In the rows, zero is written as 128.
Known rows, with every step that occurs:
nito, falop, nesi, kizo, dekaz: [162 103 142 114 134  98 156 152 151 166 120 101 182 152 127 154 158 170
 121 141  90 113]
zipa, kizo, nesi: [195 142 104 103 191 113 107 112  75 166 138  78 107  95 132 135 135 174
  84 129 130  89]
nesi, kizo, nito, falop, lafid: [153 115 134 148 107 145 170 129 134  65 145 149 134 123 137 131 108 140
 125 133 135  85]
nesi, kizo, lepufit, falop, lafid: [150 158 107 167  95 148 137 122 122  89 148 163  38 109 144 181 137 111
 136 153  72 124]
lafid, fuma, nito, falop, nesi: [128 118 123 162 123 133 131 148 130 127 140 109 165 160 127 116  86 133
 117  91 154  99]
lepufit, kizo, nito: [146 111 123 142  89 108 168 128  79 160  88  93 131 108 188 100 189 172
 152 185 110 127]
zipa, kizo: [212 158 109 113 171 104 133  86  71 144 113 110  97  38  82 119 160 144
 126 156  86  95]
fuma, lepufit, falop, nesi, kizo, dekaz: [150 117 143 112 120 105 152 144 142 177 102 112 157 167 121 160 158 159
 138 141  78 146]
lafid, fuma, lepufit: [153 109 129  81 120 146 125 105 113 117  78 128  71 144  74 112 128 136
 111 120 117 171]
lafid, fuma, lepufit, falop, nesi, kizo, dekaz: [148 106 140 117 116 107 131 144 135 163  76 107 147 171 117 160 142 167
 127 131  73 147]
kizo, nito, falop, lafid, fuma, lepufit: [142 106 144  98  96 155 144 109 126  87  81 142  95 155  93 102 105 146
 115 106 141 157]
boti, falop, lafid, fuma: [173 112  83 160 118 138  81 126  95  57  62 113  51 127 107 139  58 132
 114 132  85  99]
lepufit, falop, boti, fuma: [103 176  86 166 162 111  90 143 155 131 152 130 113 104 158 104 114  62
 174 140 163 134]
nesi, kizo, lepufit, falop, boti: [ 75 178 131 159 132 101 131 116 130 148 151 108  90  95 169 157 149  97
 132 155 128 170]
nito, falop: [168 137  88 114 137 125 194 128 154 130 173  99 129 121 119 100 140 128
  97 147 192  88]
lafid, fuma: [182  98  88 133 149 127  81 125  76  98  52  96  51 116 104 123 111 157
  86 150  81 114]
nesi, kizo: [132 105 149 106 137 134 123 118 116 112 131 146 136 104  88 169 151 122
 115 142  80 119]
falop, nesi, kizo, nito: [ 92 109 194 129 112 125 131 135  84 136  96 143 197 131 157 121 127 172
 133 139  98 119]
fuma, nesi: [140  91 111  98 156 151 102 119  80 165 124 132 125 160 114 126 125 156
 137 146  99 148]
nito, falop, boti, fuma, nesi, kizo: [ 56  92 159 107 134 152  84 123 154 120 157 169 212 143 102 150 107 107
 141  92 144 147]
falop, nesi, kizo, lepufit: [ 87 143 190 112  99 130 124 124 143 152 184 162 121  94 144 180 194 138
 103 127  63 146]
nito, falop, lafid, fuma: [183  93  83 159 125 144  99 127 107  50  76 110  58 124 108 131  80 150
  86 125 108  96]
lafid, fuma, nito, falop, nesi, kizo, dekaz: [161  92 149 113 137 102 134 156 141 148  89 112 176 163 119 148 138 171
 116 123  84 109]

Rows:
[127 114 115 121  73 127 201 123 147 133 119  91 162 139 153  79 148 158
 112 131 210 122]	lafid, fuma, lepufit, kizo, nito, falop
[153  92  84 130  99 142 133 128 133 139 141  64 103 160 159 151 140 159
  95 101 171 138]	nito, falop, lafid, fuma, lepufit, kizo, nesi
[ 63 121 163 133 143 109 149 122 136 131 146 102 203 128 161 107 107 133
 127 124 194 142]	fuma, nesi, kizo, nito, falop, boti
[153 106 127  99 102 158 139 106 135  84  96 137  77 152  76 117 107 131
 111 102 134 158]	nito, falop, lafid, fuma, lepufit
[138 146 137 122 190 117  94 149 131 117 131 174 122 111 127  93 125  72
 176 126 128 104]	falop, boti, fuma, nito
[168 124  82 170 110 143  82 124  90  71  64 123   9 119 130 152  98 145
  98 142  69 122]	kizo, lepufit, falop, lafid, fuma
[129 129 112 165 118 128 156 144 140 146 176  91 170 148 137 123 107 135
 117 111 160 105]	nito, falop, nesi
[131 162 122 134 179 119  98 149 131 123 127 172 110 120 134  95 118  63
 181 128 139 109]	lepufit, falop, boti, fuma, nito
[101 112 152  99 111 137 180 127 139 132 143 133 210 148 140  93 122 161
 106 126 198 103]	fuma, nesi, kizo, nito, falop
[103 156 103 147 167 111 110 144 185 119 179 128 154 101 148  88 116  71
 156 122 195 116]	nito, falop, boti, fuma
[ 67 141 175  86 117 136 144 118 187 126 154 167 182 138 112  88 130  88
 161  93 197 174]	nesi, kizo, nito, falop, boti, fuma, lepufit
[104 147 144  92 140 133 129 118 169 135 153 154 125 128 104  96 139  79
 168 111 162 179]	falop, boti, fuma, lepufit
[ 95 172 115 126  93 141 135 116 122 168 149 153  71 130 149 166 164 119
 122 155 108 161]	fuma, nesi, kizo, lepufit, falop
[101 101 164 142 118 137 107 130 118 121 142 139 175 126 101 180 123 125
 123 111  78 127]	falop, nesi, kizo
[ 68 129 152 146  93 149 106 130 146 128 145 160 174 149 104 171 109  94
 148  91 117 152]	boti, fuma, lepufit, falop, nesi, kizo
[ 79 135 158 140 144  98 163 124 142 123 147  94 187 108 162 106 119 125
 121 135 191 129]	nesi, kizo, nito, falop, boti
[118 135 124 160 128 133 137 156 154 137 175 128 184 156 135 108  97 110
 141  89 169  95]	boti, fuma, nito, falop, nesi
[ 67 135 117 124 146 144  67 130 132 169 156 158 141 151 156 117 117 110
 167 119 140 173]	kizo, lepufit, falop, boti, fuma, nesi
[151 212  91 136 111 116 153 102 105 175 141 126  36  79 147 140 180 122
 123 171 109 135]	zipa, kizo, lepufit, falop
[ 99 165 155 122 160 123  95 145 148 123 144 195 122 111 138 116 136  62
 171 115 127 121]	nesi, kizo, lepufit, falop, boti, fuma, nito
